Each row comes from the steps of one path. Every step used is in the known rows, and no mark comes twice. Write the path behind each row, first mark first.
(in the rows, 128 means zero)
Known rows:
rogod > sigan > lobon > defe > ralar: 101	130	140	134	134	156	134	129	120	152	139	143	101	132	143	128	163	132	173	138	127	105	128	183	150	114	133	146	106	129	104	138	126	82	104	127	129	125	126	121	97	110	156
gadig > bavumav > sevona > ropen > tivafo > runir > defe: 171	155	121	121	114	149	97	127	124	144	119	160	137	119	127	127	110	121	81	150	124	161	128	131	122	216	139	104	113	125	93	104	144	143	148	128	161	128	132	136	158	131	102
runir > defe > ralar: 136	142	137	130	116	147	129	139	129	137	149	140	105	123	149	132	133	133	149	153	141	121	126	175	138	122	148	135	97	109	98	125	138	81	44	132	120	108	144	126	138	119	132
sigan > lobon > nila > runir > defe > ralar: 126	136	134	130	106	159	127	127	155	154	143	135	105	134	147	108	157	104	154	137	139	161	135	146	146	104	127	124	118	123	109	129	120	107	95	136	127	120	130	114	138	132	125
nila > ropen > sevona: 120	128	129	123	150	149	135	136	119	103	110	117	123	133	139	123	122	139	139	117	143	111	121	140	117	104	134	169	135	120	144	132	131	122	82	122	142	130	143	135	104	119	133
rogod > sigan > lobon: 100	118	144	139	153	131	137	126	119	141	104	122	115	133	120	135	133	127	144	148	126	105	134	141	139	144	131	178	122	126	123	134	129	118	103	129	121	138	123	92	88	115	136
gadig > bavumav > sevona: 135	130	118	130	139	129	123	142	152	120	110	133	105	127	135	132	117	143	128	151	117	131	138	129	97	160	138	155	116	96	108	114	154	129	88	121	130	138	143	110	95	118	91
pabiv > gadig > bavumav > sevona > ropen > tivafo > runir: 163	162	107	120	137	129	110	137	115	141	102	128	146	121	119	151	109	142	91	130	115	119	137	109	107	183	118	113	126	134	103	108	148	161	170	111	144	124	136	146	142	132	101
pabiv > defe > ralar: 137	141	129	126	121	115	135	141	108	129	138	121	113	122	152	132	124	142	150	146	137	99	123	146	111	102	146	135	103	113	100	132	140	83	29	131	116	114	147	125	112	133	146
gadig > bavumav: 124	115	115	130	154	140	131	140	157	119	118	129	114	128	125	126	112	138	122	147	112	118	127	124	111	169	131	149	116	107	89	115	143	155	67	122	118	141	135	116	103	117	101
nila > ropen > sevona > runir > sigan > lobon > defe > ralar: 129	150	136	112	129	135	134	119	87	158	139	168	131	133	137	99	172	121	196	104	141	140	118	188	149	97	122	100	125	146	146	139	117	72	105	125	147	113	140	154	109	132	150
nila > runir > sigan > lobon > defe: 121	101	145	138	131	136	124	122	150	148	137	153	120	136	154	88	151	120	181	105	122	155	131	156	137	129	133	119	124	130	119	131	118	105	149	131	148	142	124	102	134	126	122
ropen > sevona > runir: 115	133	139	130	148	103	124	136	115	122	119	115	116	133	143	142	121	125	110	120	131	145	136	142	134	140	123	145	126	132	125	132	128	111	84	122	118	122	143	125	100	110	114
nila > runir > sigan: 143	108	133	127	126	114	131	131	172	134	134	137	126	128	144	129	129	127	169	115	119	137	132	149	130	124	139	148	125	112	111	126	134	113	103	132	137	134	131	109	150	123	106
bavumav > gadig > lobon > defe: 79	102	149	157	162	138	123	127	162	131	144	122	99	133	161	132	146	163	148	133	121	109	124	180	124	76	118	124	117	142	138	120	117	95	149	121	126	137	122	103	114	92	154
runir > sigan > lobon: 113	126	147	134	143	121	142	127	116	144	115	137	120	128	114	125	123	120	162	141	133	117	131	134	135	157	137	153	125	114	147	131	135	112	106	133	114	137	127	100	105	130	129
ropen > defe: 128	118	137	142	144	102	120	142	119	113	129	115	103	128	143	118	109	121	128	130	122	130	124	115	110	138	136	132	119	106	112	128	114	117	80	133	116	133	137	125	116	124	132
sevona > runir > defe: 130	112	145	141	130	102	120	130	143	144	147	136	121	128	150	122	135	127	132	148	126	160	129	170	130	139	130	106	107	135	95	117	118	103	69	131	121	118	137	114	156	118	123
runir > sigan > lobon > nila: 96	112	145	132	136	110	149	120	162	149	127	116	115	127	101	141	127	113	162	143	132	127	131	126	139	129	126	145	132	104	155	129	132	129	109	133	105	141	114	117	105	130	138
tivafo > pabiv > nila: 118	111	106	141	106	111	134	135	136	99	146	99	102	126	128	136	116	131	94	151	127	112	140	108	115	97	131	136	122	130	129	131	128	139	123	133	103	126	136	108	121	127	118
lobon > nila > ropen > tivafo: 98	120	131	122	141	138	145	128	156	103	124	103	145	130	121	140	132	136	126	116	131	113	112	110	136	110	124	135	145	110	137	127	134	157	107	125	128	146	108	157	128	129	151
sevona > runir: 107	119	129	138	140	97	134	139	135	132	131	119	121	131	147	136	133	126	118	134	116	139	130	146	120	137	114	118	119	137	101	122	125	122	79	131	105	125	134	115	132	117	118
lobon > nila > ropen > sevona > runir > sigan: 120	109	133	113	134	85	142	117	170	140	134	122	143	126	113	147	141	121	172	113	134	146	121	157	142	83	116	130	143	119	153	127	125	120	89	122	133	126	127	162	126	128	140
tivafo > pabiv: 126	116	123	137	126	141	134	133	122	104	133	126	108	129	140	135	116	138	102	149	121	123	136	132	110	118	130	127	121	119	123	130	128	133	126	142	104	124	126	107	126	116	114
ropen > tivafo: 107	136	145	131	150	134	130	139	110	100	117	113	136	128	131	140	108	141	103	122	128	113	125	109	144	170	142	147	128	110	120	133	142	130	99	126	120	138	121	128	109	116	123
bavumav > sevona > ropen > tivafo > pabiv > gadig > lobon > defe: 115	122	135	138	129	150	110	127	124	129	140	128	114	127	144	137	121	168	102	125	127	101	131	138	111	104	118	103	126	162	149	135	116	105	241	114	137	124	121	134	142	120	149
gadig > lobon: 82	111	134	144	155	136	134	135	156	122	132	112	100	132	138	129	119	139	109	138	130	100	127	137	126	131	123	155	122	135	135	129	125	118	98	125	100	135	128	88	101	107	140
nila > runir > defe > ralar: 153	138	131	127	108	150	118	139	150	139	150	147	110	129	172	116	144	127	155	130	133	148	131	176	136	110	144	130	105	121	80	125	131	87	66	133	141	109	145	116	164	122	114
bobinan > sevona > runir > sigan > lobon > defe: 98	112	159	134	121	110	124	120	123	164	138	144	142	133	135	108	157	123	152	108	121	164	123	158	138	149	126	112	126	138	152	142	127	101	193	132	124	115	133	123	123	117	135
tivafo > pabiv > nila > ropen > defe > ralar: 163	137	92	125	93	118	130	137	93	101	154	122	106	125	133	103	141	118	137	131	131	109	121	111	106	46	127	108	125	131	125	136	106	121	105	136	118	110	144	148	135	149	145
rogod > sigan > lobon > nila > ropen > defe: 110	97	136	135	149	117	137	116	146	139	111	115	123	134	109	113	148	110	175	133	123	129	117	121	121	87	118	146	141	117	137	131	96	141	110	130	131	142	112	138	108	137	171
tivafo > runir: 120	132	119	142	130	117	128	136	134	123	134	119	114	129	148	135	126	123	95	130	123	137	140	139	119	142	123	105	117	126	113	116	131	135	101	134	109	125	129	106	130	111	117

Which path is each row?
108	142	145	127	131	109	133	110	121	137	126	128	149	128	92	144	125	100	109	114	131	150	136	101	168	171	127	103	140	113	160	128	133	152	148	134	112	138	97	127	114	130	131 -> ropen > tivafo > runir > sigan > lobon > nila
121	152	133	117	122	145	132	119	113	155	133	139	124	134	127	112	163	106	156	130	153	159	124	164	146	91	116	113	128	140	145	133	111	99	80	127	132	106	139	150	115	135	148 -> sigan > lobon > nila > ropen > sevona > runir > defe > ralar
149	149	127	125	119	128	121	137	87	122	109	118	132	121	128	167	103	156	104	140	128	101	137	110	103	121	126	127	130	135	138	132	139	123	204	124	130	117	131	142	148	132	123 -> bavumav > sevona > ropen > tivafo > pabiv > gadig
153	144	92	118	99	139	115	134	119	109	121	124	123	119	107	140	99	133	73	158	120	119	131	80	107	165	131	147	132	130	114	123	147	165	177	127	138	134	135	134	127	140	100 -> gadig > bavumav > sevona > ropen > tivafo > pabiv > nila
132	129	126	123	134	159	134	127	93	85	125	136	150	132	128	121	124	144	104	123	125	117	119	110	122	117	133	119	142	126	139	132	127	150	145	136	126	132	113	136	134	129	129 -> nila > ropen > tivafo > pabiv
138	124	123	135	134	122	123	144	120	140	128	115	103	123	143	124	103	116	122	143	121	119	112	123	96	147	121	137	121	127	97	125	109	128	105	138	123	132	139	135	143	131	147 -> sevona > ropen > defe
178	152	125	123	128	136	96	128	127	152	115	146	149	117	120	137	110	140	104	143	122	140	136	131	120	185	134	95	112	133	97	104	141	142	155	111	161	118	140	145	170	134	102 -> pabiv > gadig > bavumav > sevona > ropen > tivafo > runir > defe
128	135	143	117	148	113	137	118	89	145	106	149	145	134	115	111	142	116	168	113	141	142	124	141	137	130	121	133	142	143	167	133	120	109	107	127	138	127	138	128	100	135	133 -> nila > ropen > sevona > runir > sigan > lobon
117	118	148	124	144	123	128	114	107	149	130	158	135	136	134	92	158	122	185	100	135	153	120	172	139	114	121	107	135	149	156	133	109	99	128	123	151	130	133	140	113	132	145 -> nila > ropen > sevona > runir > sigan > lobon > defe
101	125	150	122	143	88	136	115	134	153	121	120	124	130	100	144	128	100	147	123	136	157	138	132	157	136	117	139	138	121	164	137	124	117	105	126	113	128	124	130	88	124	128 -> ropen > sevona > runir > sigan > lobon > nila
105	152	136	117	105	144	129	115	129	164	117	119	169	124	91	154	126	98	84	114	135	147	120	91	153	186	120	127	148	131	173	139	141	165	242	138	122	120	110	150	142	129	146 -> bobinan > sevona > ropen > tivafo > runir > sigan > lobon > nila
109	127	119	127	128	122	138	135	129	95	128	97	146	127	122	125	128	138	117	114	139	96	116	92	135	114	136	154	139	132	133	131	137	148	105	116	138	139	131	141	122	138	141 -> pabiv > nila > ropen > tivafo
123	97	138	126	136	112	126	109	182	122	142	120	149	128	105	151	122	145	130	94	121	121	141	106	156	80	121	116	146	131	158	140	115	146	197	116	114	128	99	126	152	123	123 -> ropen > tivafo > pabiv > gadig > lobon > nila > runir > sigan
120	145	118	126	127	137	141	132	110	136	128	123	113	133	125	102	152	103	162	130	134	123	113	113	113	83	113	113	134	118	139	133	105	124	90	137	114	125	127	151	104	147	164 -> sigan > lobon > nila > ropen > defe > ralar
126	106	95	134	104	124	141	131	136	97	143	108	119	129	129	115	135	136	118	140	131	106	127	114	101	57	124	128	133	141	138	126	122	148	131	131	118	127	135	120	138	138	131 -> tivafo > pabiv > nila > ropen
139	130	115	121	109	93	134	120	132	112	139	121	167	122	105	127	135	121	125	100	137	119	124	107	152	120	136	110	138	131	146	121	138	147	116	122	140	131	121	145	150	144	136 -> pabiv > nila > ropen > tivafo > runir > sigan
115	118	129	131	158	153	133	123	106	97	124	123	154	135	117	125	124	166	108	109	129	79	125	107	121	78	119	111	143	156	163	135	114	146	174	115	118	124	114	126	130	128	146 -> nila > ropen > tivafo > pabiv > gadig > lobon
177	141	117	111	116	141	108	124	91	117	106	150	138	118	119	128	90	147	95	160	119	127	124	95	87	171	144	124	125	121	105	125	142	142	152	133	150	133	131	135	126	149	114 -> gadig > bavumav > sevona > ropen > tivafo > pabiv > defe
139	140	143	125	133	107	125	122	115	119	129	139	151	122	114	149	114	123	110	108	126	138	132	125	161	174	144	109	126	111	133	125	143	130	117	130	124	130	112	131	134	119	119 -> ropen > tivafo > runir > sigan
126	94	129	127	121	99	138	125	215	139	141	118	121	126	135	146	135	120	173	115	120	146	132	142	139	99	129	142	133	100	117	126	132	129	107	131	128	138	117	126	154	123	117 -> lobon > nila > runir > sigan
132	122	139	133	132	129	134	126	132	147	116	143	129	134	134	108	135	114	166	115	127	144	136	132	132	142	133	148	131	124	130	129	129	119	126	135	134	139	128	91	124	130	109 -> nila > runir > sigan > lobon
143	130	97	126	93	144	122	133	125	110	138	109	132	127	139	131	114	118	74	122	124	126	129	89	126	131	119	135	140	158	101	135	123	163	199	134	139	131	128	128	166	138	115 -> sevona > ropen > tivafo > pabiv > nila > runir
121	129	145	128	135	147	126	110	95	133	133	167	163	133	126	91	155	124	145	93	129	147	121	140	151	147	132	71	135	139	152	125	119	131	161	131	150	139	105	139	135	138	149 -> nila > ropen > tivafo > runir > sigan > lobon > defe
173	142	84	114	91	148	106	133	136	113	120	132	128	125	127	126	114	122	76	132	115	143	137	82	108	155	127	141	138	140	98	124	140	170	204	127	159	137	137	126	146	141	81 -> gadig > bavumav > sevona > ropen > tivafo > pabiv > nila > runir
165	143	108	117	85	123	121	123	98	120	161	139	122	127	135	115	151	121	128	136	150	144	130	160	138	49	131	104	118	153	130	133	112	95	97	127	136	90	155	149	145	138	129 -> tivafo > pabiv > nila > ropen > sevona > runir > defe > ralar
109	146	138	121	122	167	127	142	114	128	111	106	154	125	131	155	107	138	78	118	133	108	108	104	127	184	132	177	137	128	130	145	152	143	200	130	131	122	133	147	137	114	138 -> bobinan > sevona > ropen > tivafo
151	150	120	116	148	135	118	142	122	137	96	122	140	119	117	155	103	158	120	138	118	95	127	105	106	174	128	153	125	121	103	118	155	146	152	106	148	132	142	148	126	133	105 -> pabiv > gadig > bavumav > sevona > ropen > tivafo
162	123	107	115	87	127	124	124	137	125	145	126	142	119	119	141	112	119	113	119	123	126	125	100	142	128	131	138	140	146	117	135	127	150	193	134	145	132	122	135	177	145	115 -> sevona > ropen > tivafo > pabiv > nila > runir > sigan
115	121	121	129	123	118	149	111	155	150	130	133	141	130	107	118	153	102	155	126	132	142	128	133	128	103	112	91	142	127	165	116	121	152	128	138	118	134	108	127	137	142	148 -> tivafo > runir > sigan > lobon > nila > ropen
140	130	128	125	106	120	123	115	94	109	126	134	145	131	106	109	124	110	112	106	132	142	142	76	157	136	140	130	145	137	150	143	125	143	188	133	135	135	118	103	124	145	104 -> ropen > tivafo > pabiv > nila > runir > sigan > lobon
117	87	119	140	147	113	131	119	159	114	143	105	117	133	116	114	129	139	134	120	121	105	125	104	94	27	102	92	142	142	166	130	82	148	160	120	105	122	118	139	138	135	163 -> tivafo > pabiv > gadig > lobon > nila > ropen > defe
123	146	133	135	138	127	122	132	105	105	125	121	140	129	135	138	116	126	72	110	127	137	136	111	146	179	132	105	125	125	120	124	138	144	120	130	118	131	116	125	125	114	119 -> ropen > tivafo > runir
163	148	108	115	120	168	115	133	102	116	110	148	127	122	118	143	98	140	80	155	113	130	127	106	103	186	128	132	131	119	108	122	147	157	174	133	138	134	125	136	126	130	96 -> gadig > bavumav > sevona > ropen > tivafo > pabiv
